Each row was made from one small tree. The marks that hang from a mark follow it in brackets, in alphabetical order. Every link used is in the known rows. Write each row's tree.
Known rows:
kure{poza}: [-10.8  -0.5  -9.7  -7.7   3.0   4.9  -0.5 -14.5   2.4   1.4 -10.5  -9.1
 -11.5  22.8  -8.8  15.7  -7.2  -7.3 -12.4   7.8   2.0   6.2 -13.6   2.5
  -0.7  -2.1  13.3  -6.8  13.4  13.8]
sava{divis{gafet pinak{kure{poza}}} lugig}: [-29.1  19.6   3.0 -18.9  -1.7  -3.0   9.3 -47.6   5.8 -32.0 -21.4   8.3
 -26.1  19.9  -8.8  16.0  10.7  -8.6 -30.7  18.4   0.9  24.3 -24.9   6.3
 -17.1  -1.5  21.0   3.1   9.6  29.3]
gako{gafet}: [-18.7  -4.4   2.6  -2.8   4.6  10.1   6.5   3.7  -5.5  -1.3  -9.5 -10.0
 -11.2  17.6  -9.4  23.4 -12.5  -8.9  -9.3   8.6   0.1   8.0 -22.8  -0.7
 -30.0   0.0   3.9  -1.7   9.4   7.2]
kure{pinak{divis{sava{lugig}}}}: [-20.5  33.4  -0.5  -4.9   8.0 -14.7   2.2 -14.2  -4.0   5.5 -17.0  -1.7
 -21.3  29.9  -5.1  13.8   2.7 -13.3  -5.9  10.0  -1.7   7.6 -20.1   1.9
 -42.0   0.0  19.9  -2.0  13.8  12.2]
dato{sava}: [-17.4   7.4  -5.1  -7.6   4.7  10.2  11.7  -3.8  -4.6   2.4  -9.2 -22.6
 -20.7  17.5  -9.3   7.8 -20.8   5.5   1.2   2.6  -0.9  -8.7  -9.4  -0.3
 -29.6  -0.2   6.7   8.5  24.0  10.1]
divis{lugig pinak{kure}}: [-32.8   8.7  -3.2 -11.8   3.5  -5.6  14.8 -22.5  23.2 -33.7 -16.4  -4.4
 -26.5  24.5 -10.8  19.0 -17.7  -5.0 -40.0  27.8   1.1  -6.3 -20.8  -6.8
 -38.3  -2.6  15.4   9.1   5.6  19.2]
tato{sibun{poza}}: [-14.3 -18.8 -13.3 -16.4   9.6   7.2  14.4 -10.4  -4.1  -7.2  -8.6  -8.5
 -17.4   9.5  -8.6  35.8 -13.6  -1.8  -1.0   3.3 -11.3   0.7 -17.5  -1.0
 -13.2   8.2  14.6  -3.6  22.1  12.1]
lugig{divis sava}: [-11.0   1.6   2.3   2.0  10.3   7.6   1.0 -19.5  -3.9   9.2 -14.4  -7.2
 -19.0  21.6   6.6   9.2 -10.8   9.0 -36.4  21.4  -1.3   7.9 -13.6  -5.8
 -12.3   3.5  11.0  -6.2  29.9  13.0]
kure{pinak}: [-10.3   3.5  -8.6  -3.2   4.4   5.1  -0.5 -11.9   3.5  10.5  -9.9 -10.6
 -10.3  19.6  -5.6  16.6  -6.2  -7.3 -11.2   9.1   5.3   4.1 -12.4   3.9
 -29.9  -0.5  14.2  -5.9  15.5  12.0]
kure{pinak{divis{lugig}} poza{sibun}}: [ -5.3  -0.2  -4.0  -8.6   1.8 -11.4   1.7 -19.3   3.6   5.2 -11.9  -3.7
 -17.2  37.0  -3.2  21.7 -30.8 -31.4 -11.6  19.5   1.0  10.9 -28.5   3.0
 -17.7  -5.5  34.1  10.4  14.3  15.2]
dato{sava{divis lugig}}: [-17.2  31.8   1.6 -12.7  -0.5  12.7   9.6  -7.3 -18.6  -6.1 -14.2 -14.3
 -21.7   8.2  -7.6   3.2  -8.9   6.6   7.4   2.7  -3.3   6.2 -13.9  10.9
 -34.8   1.1   8.3   8.7  25.4  16.0]
lugig{divis{gafet pinak} sava}: [-25.6   5.2   5.7  -6.1  11.0  -3.0   9.5 -42.5   5.1 -15.8 -11.8   1.0
 -32.3  29.1   0.2  19.5   0.4   4.5 -47.6  28.0  -0.9  17.1 -16.4 -12.9
 -20.4   2.8  12.8  -2.6  20.2  17.5]
sibun{poza}: [-19.6 -13.5  -8.2 -15.7   6.1   4.2   6.1 -14.8  -3.0  -0.7  -9.6  -8.7
  -3.3   7.8 -11.7  24.8  -6.0  -0.6  -8.9   5.2  -3.4   5.9 -13.8   6.2
 -19.5   6.6   5.7  -8.6  15.4   4.9]
sava{divis{pinak{kure{poza{sibun}}}} lugig}: [-16.8   6.6   0.2 -12.9  -0.5   4.7   7.4 -24.2   3.7 -34.3 -19.6   2.8
 -12.7  17.6  -3.8  15.2  -8.2 -14.6 -22.6  15.9  -0.5  20.4 -29.2  14.6
 -12.7  -3.2  27.5  12.5  16.7  23.6]
divis{gafet pinak{kure} sava{lugig}}: [-41.8  22.2   1.8 -14.9   6.3 -11.8  18.4 -45.0  21.8 -34.3 -17.1   8.5
 -31.5  31.5 -13.9  21.9  14.4  -8.3 -30.1  17.1   0.2  10.7 -23.6  -4.8
 -41.6  -1.7  18.9   4.2   3.9  21.5]
divis{lugig pinak}: [-31.6  21.1  -5.2 -12.8   3.4  -2.9  13.6 -14.3   9.9 -33.7  -6.5  -3.7
 -27.5  23.5 -16.6  21.0  -9.5  -4.2 -27.9  22.3  -0.7  -2.0 -16.8  -6.7
 -42.1  -0.6  10.1   1.7   3.1  12.3]
pinak{kure{poza}}: [-14.4 -13.7  -7.3  -5.5   3.5   2.2   1.6 -22.8  15.7   1.0 -22.3  -9.9
 -10.7  23.4  -3.0  12.1 -15.7  -7.2 -27.1  15.0   3.1   1.2 -17.8   2.2
   1.0  -4.1  19.2   1.6  16.3  20.7]
kure{pinak{divis{gafet lugig sava}} poza{sibun}}: [-17.3   3.9  -0.9 -15.0   0.2 -16.9   9.3 -38.7  11.3   1.9  -8.7   5.4
 -28.6  48.8  -9.8  28.6 -15.6 -37.4 -10.9  19.0   1.7  16.1 -32.0  -2.7
 -25.2  -6.5  34.9   9.8   9.3  17.6]
dato{sava{divis{gafet pinak{kure{poza}}} lugig}}: [-26.8  22.9   1.6 -22.7  -2.1  -2.0  15.5 -40.0   0.4 -27.0 -20.4  -6.8
 -30.4  20.5  -9.3  11.1  -4.8  -3.9  -8.3  14.5   1.3  16.9 -19.8   4.6
 -22.0  -2.5  18.5  12.7  16.2  31.8]
divis{sava}: [-24.8   9.0  -6.5  -6.3   6.6   7.1   9.0  -6.9   5.2  -3.4  -8.5  -4.7
 -19.7  25.2 -12.8  16.4   2.8  -4.4 -10.5   5.4  -1.0  -1.8 -15.7  -1.8
 -30.9  -0.5   9.5  -3.8  11.9   5.9]
tato{sibun}: [-12.8  -5.8 -11.5  -4.5   8.7  12.2  12.7  -4.3  -1.0  -5.7  -8.6  -8.6
 -28.2  17.3  -5.5  26.0 -14.8   0.3  -9.5   4.9  -9.8  -8.2 -17.1  -4.9
 -17.6   2.3  17.3   2.7  23.0  13.3]
kure{pinak{divis{gafet sava{lugig}}} poza{sibun}}: [-14.3  11.2  -0.1 -11.3   2.7 -16.3   5.0 -38.3   2.8   4.1 -12.4   5.9
 -21.0  43.3  -5.9  24.2  -4.7 -34.9  -4.2  10.6   0.7  23.9 -30.8   6.0
 -21.5  -4.5  36.8   6.4  13.3  17.0]
dato{sava{lugig{divis{pinak{kure{poza{sibun}}}}}}}: [-12.9  10.1  -0.1  -5.2   4.5  -2.9  12.6 -22.0   4.9 -18.7 -18.2 -16.0
 -19.7  24.0   0.4   9.7 -30.2  -8.9   8.4  15.4   1.4  11.2 -21.0   6.0
  -5.2  -3.4  27.5  16.0  25.4  24.7]
divis{gafet lugig sava}: [-38.0  19.3   0.1 -16.1   0.4  -2.6  17.7 -36.1  14.5 -10.4  -4.2   6.3
 -36.4  34.5 -21.9  25.6   4.1  -9.4 -20.8  15.4   0.3   1.7 -20.1 -10.2
 -47.2  -1.5  10.7  -1.0   2.6  12.0]
dato{sava{divis{gafet pinak} lugig}}: [-30.0  35.2   4.3 -20.2  -0.2   3.7  17.3 -28.3 -10.7 -29.1 -10.7  -6.5
 -32.6  15.4 -13.9  11.8   1.2   2.4  -2.1   8.2  -2.9  14.0 -16.1   3.8
 -41.4   0.3  10.9  10.7  16.8  19.8]

Which tree is each row?
[-30.9  12.0   0.7 -26.2  -5.8  -1.3  20.2 -40.4  10.3 -29.3 -16.5  -8.3
 -37.9  26.8 -13.4  15.8 -16.9  -7.0 -17.0  23.4   2.7   7.5 -20.8  -5.0
 -24.8  -3.7  15.9  15.7  12.3  31.0] -> dato{sava{divis{gafet lugig pinak{kure{poza}}}}}
[-27.0  35.0   4.4  -7.8   6.1  -4.1  15.2 -30.1  -4.9 -17.4 -11.2 -11.7
 -33.4  20.3  -8.2  11.2  -6.3   4.1   8.7  11.4  -1.2   9.9 -12.1  -2.1
 -29.3   0.9  12.1   5.2  19.2  19.1] -> dato{sava{lugig{divis{gafet pinak}}}}
[-12.9  -5.9  -2.3 -10.3   3.6 -12.2   6.0 -35.6   7.0   7.2 -10.9   2.9
 -21.5  45.1  -6.6  26.0 -10.3 -35.0  -8.4  11.2   1.2  18.7 -30.2   0.7
 -15.5  -5.4  34.7   7.9  13.6  14.6] -> kure{pinak{divis{gafet sava}} poza{sibun}}
[-21.2   8.2   2.7  -6.5   7.3 -10.3   3.5 -30.5   0.0  12.1 -16.0  -2.2
 -26.3  28.8  -5.1  18.3  -4.2 -11.7 -22.6  12.6  -1.6   5.7 -19.7  -3.7
 -35.0  -0.8  18.8   3.2  16.9  12.5] -> kure{pinak{divis{gafet}}}
[-41.4  33.9  -0.4 -15.9   7.0  -8.3  18.1 -36.4   9.2 -34.6  -6.6   8.9
 -32.3  30.2 -18.9  24.8  22.1  -8.1 -17.6  11.7  -1.9  13.7 -20.7  -3.7
 -45.9   0.4  13.5  -2.5   1.0  14.7] -> divis{gafet pinak sava{lugig}}
[-26.5   4.0   2.4 -18.9   4.9   8.6  11.7 -35.8  -2.5 -22.3 -11.3   4.4
 -28.8  23.6  -4.6  18.1   7.0   2.6 -59.3  22.1  -1.9  17.6 -20.5  -5.1
 -34.7   2.0  10.6   2.5  18.9  16.8] -> lugig{sava{divis{gafet pinak}}}
[-35.0  16.3   2.8  -4.3   8.3  -4.1  14.8 -35.1  11.6 -21.9  -6.7   3.1
 -37.4  31.2 -12.0  23.8  11.4  -5.2  -9.8  16.4  -1.2  12.0 -18.4 -11.8
 -22.4   0.1  13.3  -4.6   9.5  13.6] -> lugig{divis{gafet pinak sava}}
[-45.1  25.1  -2.0 -20.9   3.3  -9.3  22.7 -37.6  19.1 -37.7  -2.1   8.0
 -41.9  37.9 -24.5  30.2   8.1 -11.4 -27.0  22.4  -0.2   5.5 -21.0 -14.1
 -51.5  -1.6  11.4   1.0  -4.4  14.0] -> divis{gafet lugig pinak sava}
[-32.3  25.0   5.2 -19.6   0.0   1.6  18.6 -35.1  -0.6 -27.9 -19.5  -6.7
 -32.0  16.6  -9.2   9.3  -4.3   1.5 -12.4  12.1  -1.1  10.6 -19.8   3.2
 -38.5  -0.7  14.7  16.4  19.3  26.0] -> dato{sava{divis{gafet pinak{kure}} lugig}}
[-19.7  28.8  -2.2 -13.5   3.7 -21.8   1.6 -40.4   1.4   6.8 -16.5   4.3
 -25.9  40.8  -7.6  20.4  10.2 -24.5  -5.8  12.6   1.4  22.2 -22.5  -0.5
 -22.3  -1.9  26.6  -6.3   7.6  21.6] -> kure{pinak{divis{gafet sava{lugig}}} poza}
[-38.6  17.6   0.0 -18.1   2.6  -6.8  17.7 -38.5  14.4 -33.5  -4.0   3.7
 -37.3  29.0 -19.8  27.6  -2.1  -7.2 -34.8  22.9  -0.9   3.9 -19.2 -10.5
 -45.3  -1.5  10.9   3.7   0.5  14.5] -> divis{gafet lugig pinak}
[-18.7  15.6  -2.1 -13.9  -0.2 -19.8   1.4 -41.6   6.1   7.7 -14.7   0.1
 -29.6  38.8  -8.6  21.8  -9.1 -22.5 -18.8  21.9   2.5  13.1 -22.0  -5.6
 -21.7  -3.6  24.6  -0.7   6.7  22.4] -> kure{pinak{divis{gafet lugig}} poza}
[-28.2  31.3   5.7  -2.9   7.9  -6.1   8.0 -36.5  -0.2 -20.7 -11.5   3.4
 -29.7  19.3  -8.0  16.8   8.1   0.0 -10.7  15.6  -2.1  17.3 -16.0  -0.8
 -25.0   2.4  13.9  -4.5  13.2  16.1] -> sava{lugig{divis{gafet pinak}}}
[-20.2  -2.9   2.0  -0.5  11.6  -1.5   8.0 -28.9  12.2 -14.6 -22.3  -6.0
 -23.5  25.3   8.5  11.1 -12.6   5.6 -53.2  30.9   0.9   7.2 -17.5  -8.8
 -13.3   1.5  17.3   1.9  25.0  21.6] -> lugig{divis{pinak{kure}} sava}
[-20.0   5.1   5.3  -3.5   5.3  -7.6   8.0 -46.3  12.5 -21.8 -17.1   4.3
 -22.4  26.6  -2.0  19.5  -9.4 -15.8 -16.7  19.6   1.7  22.3 -26.3   4.4
  -4.3  -2.2  30.4   7.2  16.3  24.0] -> sava{lugig{divis{gafet pinak{kure{poza{sibun}}}}}}
[-13.9  30.9  -6.6  -9.3   4.8 -18.3  -2.0 -21.4  -2.8   7.0 -18.2  -1.7
 -18.5  35.6  -5.0  15.5   2.7 -21.6   0.0  12.4   1.5  17.0 -20.5   2.9
 -17.4  -1.2  25.3  -7.3   9.4  19.8] -> kure{pinak{divis{sava{lugig}}} poza}
[-32.7  -2.1   4.9 -15.4   1.1   6.5  13.8 -38.3  11.0 -28.4 -19.1   3.3
 -29.3  18.1  -8.8  17.9   3.5  -3.6 -40.0  18.7  -0.5   9.2 -23.9  -1.7
 -26.6  -1.2  15.0   9.3  14.4  21.2] -> sava{divis{gafet pinak{kure}}}
[-24.1  20.2   3.9  -5.0   5.4 -12.0   6.0 -48.6  11.4 -19.7 -19.9   2.7
 -26.1  24.8  -3.0  16.0   2.1  -7.0 -16.9  20.9   1.9  20.8 -19.7  -0.5
  -3.9  -0.5  21.6  -2.8  11.3  28.1] -> sava{lugig{divis{gafet pinak{kure{poza}}}}}
[-27.6  11.0   4.7  -1.3   6.7   1.4   9.8 -32.9   6.6   2.0  -9.3   1.7
 -31.8  27.8  -8.8  19.2   6.3  -3.2  -4.4  10.4  -0.6   8.7 -16.4  -9.2
 -17.4   1.0  11.5  -6.2  16.5  11.3] -> lugig{divis{gafet sava}}
[-34.5   1.2  11.3 -13.1   6.6 -16.5  13.5 -47.4  14.2  -1.7 -28.8   4.1
 -39.8  36.0   0.2  13.0 -20.0  -4.1 -71.5  31.8  -6.6  -2.8 -27.3 -14.8
 -41.1  -2.7  20.8  17.0  19.4  20.0] -> pinak{divis{gafet lugig{sava}} kure}
[-36.4   5.7   4.6  -4.0   8.4  -6.7  15.2 -42.2  23.1 -21.9 -17.0   3.0
 -35.7  31.3  -6.9  20.7   4.9  -6.4 -21.5  21.4   1.0   7.4 -21.9 -12.8
 -17.8  -1.1  17.4   1.3  12.5  20.2] -> lugig{divis{gafet pinak{kure} sava}}
[-27.7  25.9  -1.5 -20.3  -2.6   8.1  17.9  -9.5  -4.4 -30.1  -9.3 -14.4
 -32.7  17.4 -14.6  12.4 -17.0   1.3  -3.9  16.5  -1.2  -1.0 -15.7  -2.3
 -41.3  -0.9   7.6  12.7  15.3  17.6] -> dato{sava{divis{lugig pinak}}}
[ -8.4   7.9  -7.4  -6.6   4.9 -11.8  -5.1 -18.7  -2.5  13.6 -18.2  -8.4
 -15.9  31.0  -1.5  15.2  -9.9 -17.9 -10.8  14.0   1.3  10.5 -18.3   0.0
  -7.8  -2.5  22.6  -3.8  15.0  17.6] -> kure{pinak{divis} poza}
[-20.4 -25.5   6.4  -7.2   4.7  -9.7   9.5 -41.8  13.9   1.0 -25.7   0.9
 -24.2  36.1  -1.1  17.8 -25.2 -22.3 -39.0  15.7  -5.1   5.1 -33.6  -1.9
  -5.1  -7.0  33.3  22.7  21.0  16.7] -> pinak{divis{gafet} kure{poza{sibun}}}
[-28.4   2.1 -10.7 -13.3   5.4  -6.9  12.0 -22.6  24.0 -28.9 -17.2  -4.0
 -20.6  34.1  -9.9  20.5   0.1 -12.9 -26.0  18.9   3.7   4.7 -20.3  -5.6
 -11.3  -3.6  20.0   0.9   4.6  22.4] -> divis{pinak{kure{poza}} sava}
[-36.8  32.1   7.8  -9.2   8.5 -14.6  12.3 -32.0  -3.9  -4.7 -17.5   7.7
 -36.2  32.3 -11.5  16.1  10.4  -7.6 -18.2   7.8 -10.2   6.9 -24.5  -4.7
 -41.7  -0.1  16.3   4.8  12.4   9.0] -> pinak{divis{gafet sava{lugig}}}
[-18.5 -23.0   2.0 -19.2   1.7   7.5  12.1 -45.8  10.1 -24.1 -16.8   5.6
 -21.4  30.5   0.4  20.8 -10.3 -13.3 -64.7  27.1   1.0  21.7 -30.1   0.6
 -13.8  -2.6  27.0  14.3  21.3  24.6] -> lugig{sava{divis{gafet pinak{kure{poza{sibun}}}}}}
[-23.6   1.8   1.2   2.8   8.7  -1.0   7.0 -21.4  14.3 -18.3 -20.6  -8.0
 -23.7  19.0   0.1  12.4 -10.7   0.4 -21.7  21.7   0.5   2.0 -17.1  -5.8
  -9.1   0.0  15.4   2.1  19.6  18.5] -> lugig{divis{pinak{kure}}}
[-33.8  23.6   2.6 -24.5  -2.4   4.7  22.2 -29.1  -1.2 -30.1  -7.1  -7.9
 -40.2  21.4 -16.9  17.2 -10.9  -0.8  -9.7  16.9  -1.5   4.1 -17.7  -5.4
 -44.5  -1.1   8.5  14.2  13.0  19.7] -> dato{sava{divis{gafet lugig pinak}}}
[-15.4  31.2   2.0  -1.3   5.8   3.4   7.8 -11.1 -12.0   1.7 -13.6 -18.4
 -22.4  14.5  -3.1   2.8 -15.8   7.5  19.0   6.1  -1.7   3.7  -9.7   3.3
 -23.1   1.7  10.9   3.5  27.2  14.4] -> dato{sava{lugig{divis}}}
[-29.8   2.3   6.3 -13.8   1.7 -20.1   9.0 -47.9  16.5  -2.8 -27.3   2.3
 -36.6  37.0  -7.1  16.9 -19.1 -15.5 -42.9  25.9  -3.4   2.3 -27.0 -10.3
 -16.6  -5.7  24.4  12.3  10.5  23.9] -> pinak{divis{gafet lugig} kure{poza}}
[-23.2   4.3   4.3 -17.1  -1.2   1.7  11.5 -46.0   8.2 -34.2 -17.8   9.5
 -21.7  21.4  -6.8  20.5  -1.4 -17.8 -28.7  17.6   0.1  26.1 -31.5  10.8
 -16.4  -3.4  28.4  13.7  13.6  26.2] -> sava{divis{gafet pinak{kure{poza{sibun}}}} lugig}
[-32.8  20.1   6.9 -16.2   1.4   0.7  12.7 -43.0   4.6 -32.3 -20.8   8.5
 -28.0  14.9  -8.6  15.1  10.4  -3.0 -34.3  17.1  -1.7  17.5 -24.2   5.8
 -34.2  -0.3  17.1   7.4  11.5  24.7] -> sava{divis{gafet pinak{kure}} lugig}
[-40.2  13.9  -2.8 -15.3   6.6  -3.4  18.7 -33.2  14.1 -30.4  -4.1   4.6
 -34.5  33.7 -19.9  27.8  15.1  -7.9 -23.9  12.2  -1.1   7.3 -20.0 -10.3
 -39.3  -1.0  11.4  -0.7   2.3  11.6] -> divis{gafet pinak sava}
[-27.5  18.6  -1.7  -0.8   9.9  -0.7  10.5 -13.5   6.9 -22.0  -9.6  -3.9
 -28.0  26.3  -8.4  19.0   4.5  -2.1  -4.1  15.2  -0.9   5.8 -16.5  -8.5
 -17.0   1.1  11.9  -5.9  12.8  11.4] -> lugig{divis{pinak sava}}
[-25.3  25.4   7.3 -12.6  -0.5   9.6   5.8 -33.7 -11.0  -9.7 -13.7   7.0
 -24.3  11.9 -10.3  13.5  12.5  -1.0 -16.5   6.5  -3.8  18.5 -20.6   9.2
 -34.1   2.0  11.9  -0.5  15.8  16.1] -> sava{divis{gafet} lugig}
[-27.2  -5.1   7.1  -5.4  10.8  -5.0  10.9 -49.4  16.9 -14.8 -20.7   0.7
 -31.6  29.7   4.6  16.8  -5.5   3.9 -59.2  32.0   1.2  13.4 -19.3 -13.2
 -16.3   1.2  17.7   3.0  22.2  23.6] -> lugig{divis{gafet pinak{kure}} sava}
[-23.5 -12.5  -8.7 -11.2   5.5  -2.9  14.6 -21.0  25.4 -31.6 -13.7  -2.2
 -16.7  36.2  -8.5  23.3 -10.6 -22.1 -24.1  17.0   2.4   6.7 -27.7  -0.7
 -10.8  -6.0  28.1   9.5   8.8  18.3] -> divis{pinak{kure{poza{sibun}}} sava}
[-26.7 -14.4  -0.2 -22.0   2.9 -10.2  18.1 -57.1  27.9 -32.0 -13.8   5.9
 -28.9  41.9  -6.2  28.0 -22.5 -18.8 -69.0  37.0   3.4  14.4 -29.8  -8.8
 -26.2  -5.0  29.7  16.1   9.4  28.2] -> divis{gafet lugig{sava} pinak{kure{poza{sibun}}}}
[-29.5   4.8  -2.3 -14.9   5.6  -6.0  14.9 -28.8  21.8 -30.5 -19.0  -2.5
 -26.5  29.9  -3.3  17.6 -18.4  -0.7 -67.9  36.6   1.1  -1.3 -20.3 -10.1
 -41.7  -1.0  16.2   8.1  11.1  22.5] -> divis{lugig{sava} pinak{kure}}
